Each row comes from the steps of one path. Every step used is in the known rows, and no mark comes twice. Write the path behind each row, first mark first.
Known rows:
delu > sivom > faraz: [ 1.37  0.00  1.14 -0.75  0.99  1.69 -1.32 -0.04 -0.92 -0.63  1.11  0.68
  4.12 -0.83  1.92 -3.40  0.26 -2.33 -0.04 -0.54 -0.08]
faraz > losure > sefu: [ 0.14  1.21 -1.14  0.68 -1.11 -1.23 -1.16  1.04 -0.84  0.17 -0.49 -1.33
 -0.31  0.51 -0.48  5.29  0.03  1.07 -0.41  2.33  1.31]
losure > faraz: [-0.11 -0.14 -1.00  0.21  0.42 -0.04  1.53 -0.81  0.10 -0.54  0.51  0.17
 -0.68  0.50  2.08 -0.21 -1.74 -1.97  1.29  0.37  1.65]
sivom > faraz > losure > sefu: [ 1.03  1.90 -0.19 -0.16 -1.24  0.35 -2.11  1.10 -1.64  0.56  0.05 -0.62
  1.04  0.40 -0.58  3.12 -1.29  0.23 -1.11  2.66  2.03]
sefu > sivom > faraz > losure: [ 0.61 -1.65  2.44  0.93  0.12  0.57 -0.03  0.43  1.57  0.46 -0.29  0.08
  1.18 -0.30  0.73  2.65 -3.32 -1.38  0.30 -1.13 -1.81]
zukogup > faraz > sivom: [-1.18 -1.30 -1.65 -0.70  0.25  0.20  0.76  3.28  0.49  0.09  0.25  0.62
 -1.27 -1.35  0.40 -5.01  1.65 -3.58 -1.84 -2.92 -1.01]
faraz > sivom: [ 0.14 -1.62 -0.17 -0.26  0.62  0.05  1.73  2.73 -0.35 -0.16 -0.35 -0.23
 -0.73 -0.76 -1.01 -2.40  1.35 -3.99 -1.18 -1.27 -0.21]
sivom > faraz > losure: [ 1.22  0.17  1.14 -0.43  0.09  0.88 -1.53  0.94 -0.71  0.66  0.60 -0.19
  2.09 -0.03  0.80  0.99 -1.72 -2.56 -0.20  1.03  0.39]
tanopu > delu > losure: [-1.86  0.44  0.10 -0.13 -2.51 -0.80  0.34 -4.03 -0.05  0.09  0.05  0.02
 -2.36  0.85 -0.34  1.45 -0.25  3.33  0.13 -0.38 -0.14]
tanopu > delu > sivom: [-0.66 -0.05  1.11  0.27 -0.80  0.19 -0.21 -1.11  0.50 -0.81  0.05  0.42
  3.72 -0.21  1.76  0.37  3.40 -0.39  1.02  1.08 -1.92]
losure > sefu > tanopu > delu > sivom: [-1.83  0.52  0.12  1.41 -0.14 -1.87 -0.72 -1.38  1.24 -0.67 -0.85 -0.03
  1.93  0.14  0.58  5.71  5.11  4.01  1.37  2.00 -1.67]
losure > sefu > sivom > faraz: [ 0.39 -0.17  0.64  1.22 -1.60  0.88  0.11  0.83 -0.01 -0.11 -0.39  0.31
 -0.17 -0.08 -0.23  2.28 -2.04  1.21 -1.01 -0.17  0.57]
sivom > faraz: [ 1.17 -0.10  0.71 -0.51 -0.42  1.53 -0.75  1.29 -1.30  0.19  1.13  0.60
  2.21 -0.22  1.17 -1.61 -0.99 -2.82 -0.64  0.56  1.22]
zukogup > faraz > tanopu: [ 0.87  0.27 -0.84 -0.85  1.43  0.83 -0.34  3.08  0.49  0.15  0.99  0.41
 -0.12 -0.83  0.55 -2.63 -2.38 -0.70 -0.80 -1.74 -0.53]
losure > sefu: [ 0.09  1.00 -1.65  0.63 -1.52 -0.49 -0.44  1.31 -1.43 -0.31  0.03 -0.62
 -0.30  0.29 -0.13  2.82  0.67  0.90 -0.78  1.83  2.16]
faraz > tanopu > sefu: [ 0.88 -0.26 -2.48 -1.14  1.23 -0.67 -0.62  3.91 -1.67  0.44  0.56 -0.47
 -0.06 -0.22 -0.88 -4.18  2.61 -2.25  0.09  0.85  1.02]
sefu > sivom: [-0.41 -2.63  0.83  1.70 -0.15 -0.30  1.57  0.69  1.87 -0.43 -0.31  0.18
 -0.11 -0.44  1.18  2.40 -1.07 -0.58  0.55 -1.99 -1.81]
sivom > faraz > tanopu > delu: [ 1.95  1.34  2.49 -1.01 -0.48  2.31 -0.11  1.51 -0.66  0.54  0.37  0.55
  2.62  0.29 -1.10 -0.65 -2.02 -1.16 -0.51  2.11  0.06]
delu > losure > sefu > tanopu > faraz > sivom: [-2.67 -0.83 -2.41  0.43  0.69 -2.47  0.98 -3.68 -0.20 -0.22 -1.14 -1.02
 -6.62 -0.35 -3.28 -2.26  4.84  3.44 -2.29 -3.50  0.75]

Write each row's path:
[-1.70  1.12  1.04  0.71 -3.88  0.14  0.31 -4.44  0.40  0.20 -0.98  0.38
 -3.46  0.90 -1.90  3.05 -2.48  6.30 -1.03 -0.88 -0.10]	tanopu > delu > losure > sefu > sivom > faraz
[ 3.30  0.75  1.94 -1.49  2.97  2.35 -0.86  1.30 -0.87 -0.45  0.87  0.33
  3.64 -0.92 -0.15 -4.10 -2.53 -1.58 -0.24 -0.81 -0.27]	delu > sivom > faraz > tanopu
[ 1.76  0.64 -0.23 -0.52  2.39  0.62  1.98  0.54  0.20 -0.38  0.33 -0.24
 -1.17  0.44  0.01 -0.83 -4.35 -1.11  1.09  0.00  1.45]	losure > faraz > tanopu
[-1.02  0.44 -1.58 -0.46  0.28 -0.92  1.50 -5.08 -0.02 -0.46  0.43 -0.04
 -4.80  0.94  0.59 -1.05 -3.75  2.28  1.02 -2.14  2.07]	delu > losure > faraz
[-2.26  0.32 -0.56 -0.79 -0.99 -0.70  3.33 -4.56  0.61 -0.13 -1.11  0.03
 -5.61  0.90 -1.85 -2.49 -1.17  1.04  0.06 -1.82  0.32]	tanopu > delu > losure > faraz > sivom
[ 1.44  0.25  1.54 -0.69  1.45  1.01 -2.09 -0.27 -0.33 -0.11  0.61 -0.03
  4.13 -0.66  1.53 -0.86 -0.38 -2.00  0.39  0.14 -0.91]	delu > sivom > faraz > losure
[-1.47 -2.33 -0.64  1.36  1.31 -1.31 -0.01 -1.16  0.92 -0.38  0.52 -0.06
  0.33 -0.53  1.72 -0.58  5.46 -1.25  0.19 -1.01 -0.55]	sefu > tanopu > faraz
[-0.71 -2.13 -1.11  0.16 -0.73 -0.02 -0.59  2.15 -0.31  0.47  0.38  0.72
  0.65 -0.51  1.06 -3.90  2.82 -2.68  0.05 -0.75 -0.37]	tanopu > sefu > sivom > faraz
[ 0.85  3.68  0.60 -1.43 -1.93  1.01 -0.63 -2.58 -1.76  0.60 -0.28 -0.23
 -2.82  1.11 -3.86  0.74 -3.91  5.90 -1.69  1.12  2.06]	sivom > faraz > tanopu > delu > losure > sefu
[ 0.49  0.41 -3.29 -1.22  1.98 -0.75  0.78  1.73 -1.06  0.12  0.45 -0.29
 -1.57  0.48 -0.07 -5.03  0.91 -2.29  1.25  0.95  2.19]	losure > faraz > tanopu > sefu
[-0.05 -1.41 -2.14  0.20  2.00 -0.96  2.25  1.34  1.12 -0.11 -0.44 -0.14
 -2.74  0.20 -0.13 -3.26 -0.49 -0.92  1.73 -1.31 -0.12]	losure > faraz > tanopu > sefu > sivom
[ 1.18  1.31  2.41  0.72 -1.71  1.59  0.82  1.17  0.60  0.27 -1.14  0.27
  0.28  0.44 -2.56  3.20 -3.02  2.92 -0.93  1.31 -0.62]	losure > sefu > sivom > faraz > tanopu > delu
[-0.66 -1.88 -0.73  0.21 -0.26 -0.70 -1.27  1.81  0.32  0.96 -0.08 -0.01
  0.53 -0.27  0.68 -1.52  2.32 -2.37  0.41 -0.17 -1.17]	tanopu > sefu > sivom > faraz > losure
[-0.67 -0.27  2.93  0.30  1.37 -0.51 -1.80 -1.74  2.06  0.27 -0.25  0.37
  4.27 -0.13  1.47  3.83  2.66  0.55  1.98  1.46 -3.28]	sefu > tanopu > delu > sivom > faraz > losure
[-1.80  0.76  0.51  1.41  0.26 -2.57 -1.42 -1.70  1.88 -0.17 -1.34 -0.74
  1.89  0.36  0.18  8.23  4.36  4.17  1.78  2.67 -2.49]	faraz > losure > sefu > tanopu > delu > sivom
